Each row comes from the steps of one walk. Every step used is in the known rows, and no mark comes twice. Write the walk behind each row, first mark first.
Known rows:
Z, P: [-11  15  18  -8   8   8  -7  -2 -15  11  -9   7  -2   1 -26 -13 -10   5
  -7   7 -20  -1  11 -11   6  22  32  -2 -12 -17]
Z, P, U, E, H: [-32   5 -11  -9   3  16   7  15 -26   4  -9  17  -4   1 -22 -17  14  18
   4   8 -10   6   4 -12 -16  34  28   6 -24 -17]
W, X, Y, F, H, E: [ -7  -6  17   2   5  20  -4 -21 -40  15 -11  25  25   2 -15 -13  -4   9
  29  -5  -6  -6 -28 -23  11   5  -2 -10 -10 -36]
Y, X, W, E, H: [  3   0 -17  -2   4  22  -8 -12 -28   3   0  21  -5   2 -13  -2 -11   2
  23  13 -35  -6   9 -13 -11  14  22 -15 -14 -18]
E, H, Y, X: [ -5   1   3  11   8   1 -16  -5  -5  14 -20  37   8   3 -15   1 -11   0
   4  10  -1  -9   3  -9  -5  27  26  -9   0 -33]
F, H, Y, X, W, E: [ -4  -3   1  -4   6  18 -21 -22  -1   3  10  13  -8  13 -12  -6  -7  -9
  22  -6 -38  -9  19 -15  -7  11  13 -20  -2 -24]
Y, X, W: [ 11   5  17  -5  12   8 -21 -15 -12   8   6   7   2   3  -6  -2 -15   5
   0   6 -13 -20  30 -17   3  13   8  -9  -2 -25]
F, H, E, U: [-14  -9  32 -13  10  24   1 -15 -24   6  -5  14  41  10  -9 -17  -4   9
  11  -7  12   0   2 -24  -1   8   0  -9  -3  -8]
X, Y: [-12   8  20   4   6  15  -1 -15   3  21 -20   2  -8   2 -16  -3  -2  13
   9   3 -10 -18 -20 -15   4   6  -5   0 -10 -23]
F, H: [  3  12  -5   8  23  26   2  -5 -21  -2  -6  13  10  11  -8 -12 -11  -5
   6  -2  -5 -13   4 -17  11  16  -1  -2   6 -24]
X, Y, H, E: [-18   2  31   6   8  22  -6 -32 -21  24 -33   6  19  -4 -15   7   1  33
  17   3 -14  -2 -24 -14  -1  11   0  -7 -14 -17]
H, Y, F, R: [ -2  10   7  25  -3  14  -7 -16   1  13 -24  21  12   0  -1 -11  -4   8
   9  -7 -10   6 -13 -19  10  12  10   4  -9 -44]
H, Y, X, W: [  0   6  20   1  14   6 -27 -16   6  11  -3  12   5  12  -7  -1 -13   6
   4   3 -18 -14  30 -13   0  12  14 -13   1 -29]
Y, F: [  3  18  25  -7   3  10  -2 -11 -22  13 -13  18 -13   2  -1  -6  -8   9
   7   5  -7  -7 -10 -19  15  14  17   2 -11 -34]
W, X: [-18   4  17 -11   1  18 -13 -11 -22   9 -19  15 -12  -3 -17   8 -14  -4
  32  16 -18 -21  11 -17  13   8  12  -5   3 -32]
U, E, H, Y, F, R: [ -4   6  -6  27  -7  16  -2  -3  -2   9 -25  27   8  -3  -1 -18   1  13
  12  -9  -7  11 -18 -19   3  16  14   9 -20 -42]
P, Z: [-35   8  22 -13   6  16  14  -8 -13  -1  -9  -5   0  -2  -9   5  -5  24
  10   9 -17  -1   8 -17 -10   7   8  13 -11 -18]
Z, P, U: [-41   6  17 -22   6   5  -3  -2 -17  11   0   5   2   6 -27 -10  15  12
  -7   8 -15   2  16 -12  -9  37  23  -1  -6 -19]
R, X, W: [  3  11  14   0   9  19 -14 -16  -2   4   5   3   7   4 -10  -1  -8  20
   9   5 -27 -20  26 -20   3  21   1  -7  -3 -19]
U, E, H, Y: [-27  11  -1  10   8  19  -3   0   7   7 -30  23   0  15 -12  -6  -3  13
  15   5 -14   4   2  -9  -5  18  26   2 -14 -22]
X, Y, H, E, U: [-22  -8  48 -11   6  21  -4 -19  -9  23 -27   9  29   1 -12  -5   5  31
  15  -4   3   1 -15 -19 -10   6   1  -9  -7  -9]
W, E, U, P, Z: [-45  -2  29 -33   1  30  11  -9 -11  -9   0 -10   4  -4 -15 -12   2  17
  12  -8 -26   8  10 -13 -20  12  15 -15 -16 -12]
F, Y, H, E, U, P: [-22  -4  34 -10   5  38  -9 -17 -19  11 -15   1  35  -6 -14 -17  11  18
  -1 -11  -4   9   5 -12   0  23  12 -33 -14 -13]
U, E, H, Y, F: [-10  15  12   4   3  12  -2   2  -7  13 -27  33  -9  12  -3 -13  -1  17
  14   1 -12   6 -16 -15   0  16  30   1 -18 -37]
W, E, H, Y: [-25   7  -4   8   7  22  -4 -14   2   8 -26  24  -1  18 -17   2  -7   5
  28  10 -35   6  -1  -7  -7  14  29 -14  -8 -18]
W, X, Y, F: [ -5   8  29  -7  -4   9  -7  -7 -15  25 -22  24 -18  -4 -11  -8  -2  13
  28   5 -13 -16 -31 -20  10   3   6  -3  -9 -47]
E, U: [-14   3  38 -19   5  17   0  -5  -3   8 -12   8   8   7  -6  -7  -6   8
   6   2   7  -8  11 -21   0   9   9  -3  -1  -9]
W, X, Y: [-20   1  20  -3  -1  15  -9 -11  -3  23 -24  10 -13  -5 -21   1  -3   7
  31   9 -15 -24 -18 -17   6   1  -4  -5  -4 -33]
W, E, U: [-22  -5  31 -26  -5  21   0 -13  -2   8  -3   7  -8   6 -11  -6  -3  -1
  20  -2 -12  -4   7 -22  -8   7  13 -10  -6  -5]
H, Y, X: [-10   2  20   5   6  -2 -22 -13   5  17 -15  27   0   3 -13   3 -11  -5
  -1   4   1 -13   9 -10   1  25  21  -6   3 -33]
Y, F, H, E, U, P: [ -9   0  30 -20   8  35  -4 -14 -32  -1  -4  11  34   2 -13 -29  -3   4
   1 -18   2   6  -4 -17   5  22  12 -35 -11 -20]
F, Y, H, E: [-18  -2  23  13   4  25  -8 -28 -26  23 -23   9  28  -6  -8   6  11  30
  13   6 -11   5  -5 -16   4  16   7  -4 -16 -19]

Write each row's walk:
[-45   2  15 -20  -4  13   3  -1  -7   5  -1   0 -20   1 -11  -6  19  12
   3  -1   3  -6  12 -20  -6  30   6  13 -19 -19]  P, U, E
[-45   2  17 -21  -4   7   0   8  -9   8   1   1 -17   0 -22 -16  21  12
  -5  -3  -4   1  14 -16 -10  36  21  12 -23 -17]  Z, P, U, E
[-11  -4  -2   7   1   5 -16 -10  -4  14 -15  36  -2   3 -17   1  -8  -6
  12   8 -14  -6   0  -9 -10  26  29 -13  -4 -30]  W, E, H, Y, X
[ -1   2  -3  23  -8  17  -6 -15   0   7  -7  15  18 -17 -16  -3  -1  11
   4  -1  -7 -14  -1 -21   4  36  -4   4  -5 -28]  F, R, X
[  7   5   3  20 -12  12  -6 -11  -6  10  -7  25  12 -17 -10  -9   2  15
   5  -5  -6 -10 -14 -24   5  36   0   5  -7 -38]  Y, F, R, X
[-45  -4  37 -30   3  28  11 -13 -21  -5  -4  -9  28  -4 -15 -11   1  26
   6  -6 -12  11   8 -14 -16  13  10 -13 -19 -11]  H, E, U, P, Z
[-11   9 -11   2   4  23   7   6 -23   2 -18  19  -9  -2 -11  -9  -4  12
  13   9  -7  -4  -1 -15  -3  21  19   9 -23 -16]  U, E, H
[  2   4  -9  30  -7  13  -6  -6   0  11 -16  35  22  -9 -12 -10   2  19
  12  -3 -13   0 -18 -18  -2  36   9   0  -7 -41]  E, H, Y, F, R, X
[ -6  -2   4  25  -7  14  -4 -14  13  21 -15  10  10 -15 -20  -8   7  18
   8  -6  -7 -19 -28 -19  -3  23 -16   3  -9 -32]  F, R, X, Y
[-20  -1  39 -16   7  35  -9 -20 -15  11 -23  -1  28  -4 -20 -16   3  20
   4 -13  -7   2 -10 -10  -5  18   6 -34 -12 -13]  X, Y, H, E, U, P
[-15   2  25 -29   4  38 -11 -17  -8  -3   2  -7   4   4 -14 -18  -4  -1
   9 -12 -27  -2  21 -12  -4  14  15 -39 -11  -7]  X, W, E, U, P
[ -9   5  10 -14   2  28  -9 -29  -8   3   6  -5 -19  10  -9   2  -9   1
  26   4 -46  -9  21 -17   0   3  11 -15 -12 -11]  X, W, E
[ -3  13   8   1   6  17  -8 -11  -8  12 -18  29  -7  19  -3  -8  -5  15
  27   3 -38   7  -7 -14  -1   7  30 -14 -13 -35]  X, W, E, H, Y, F
[-26 -12  49 -14   1  20 -10 -16 -14  23 -30  15  25  -2 -16  -3   4  27
  28   0  -1  -3 -13 -21  -9   2   2 -12  -3 -16]  W, X, Y, H, E, U
[-44  -2  39 -25   8  31   6 -12 -20  -2 -15  -7  27  -7 -15  -8   3  35
   8  -7 -17  14   5 -12 -21  16  12 -14 -14 -12]  Y, H, E, U, P, Z
[-10   4  16   8  -1  11  -3 -12  10  21 -13  11  -2  -7 -22  -3   6  19
  11   2  -9 -24 -24 -18  -3  23  -8  -1  -7 -25]  R, X, Y
[-22 -11  42  -5   3  23  -5 -15 -14  22 -20  11  34   0  -7  -5  13  29
  11  -2   5   7   1 -22  -6  10   5  -8  -9 -10]  F, Y, H, E, U
[ -2   7   9  28   6  21 -12 -11   9  23 -37  12   6 -16 -17   0   8  34
  13  -5 -18 -11 -29 -13  -8  26  -9   1  -1 -31]  F, R, X, Y, H
[-40   3  32 -28   7  28  10  -3 -12  -8  -6  -9  14  -4 -13 -12   0  22
   3  -5 -13   6  11 -14 -16  14  12 -11 -12 -14]  E, U, P, Z
[-22  -4  32   2   4  20 -12 -30 -25  25 -36  11  16  -7 -20   9   0  30
  31   7 -19  -7 -22 -14   0   7   1  -9 -10 -25]  W, X, Y, H, E
[  7   5   9   7  22  12 -25 -11   1   5   1  17  13  16  -7  -9 -13   2
   4  -3 -16 -14  28 -14   0  14   8 -15   8 -32]  F, H, Y, X, W
[ -3   6 -16  -3   7  32  -1 -14 -26   1  -5  13  -5   9 -12  -1  -9   8
  29  15 -44  -2   9 -13  -7   9  20 -14 -17 -12]  X, W, E, H
[-18  14   1  13  15  19  -4  -8   2   9 -33  25  12  19 -12   2 -10  12
  16  14 -20   2   2  -7  -2  15  25  -7  -4 -22]  E, H, Y
[-22  -1  36 -24   3  35  -5 -23 -24   2  -9   0  30  -1 -17 -16  -5   6
   0  -9  -1   1   8 -13   3  20  13 -33 -15  -8]  H, E, U, P
[  1  -5 -21   7   0  24  -8  -9 -25   8   4  22  -1   0 -11  -6   2   4
  22  11 -34  -3  11 -15 -10  14  19 -15 -19 -22]  F, Y, X, W, E, H
[ -1   5   4  25 -10   9 -10 -12   9  13 -14  28  16  -9 -11  -8   3  16
   7  -7 -10  -5 -13 -21   3  34   5   3  -5 -41]  H, Y, F, R, X
[  4   6   6   5  16   9 -24 -10  -3  10  -6  20  12  13  -8  -4 -13   9
   7   8 -21 -10  25 -12  -6  14  18 -15  -2 -29]  E, H, Y, X, W
[  2  10  25   2  -5   5  -3  -7  -3  23 -12  24 -11  -6 -11 -10   5  22
  11  -2  -7 -15 -36 -21   4  19   2   0 -12 -40]  R, X, Y, F
[-12  -1   2   9   3   2 -15   0   0  12 -17  36  -2   1 -14  -4  -6   1
   3   4   3  -7   2 -11  -8  29  27  -3  -9 -33]  U, E, H, Y, X
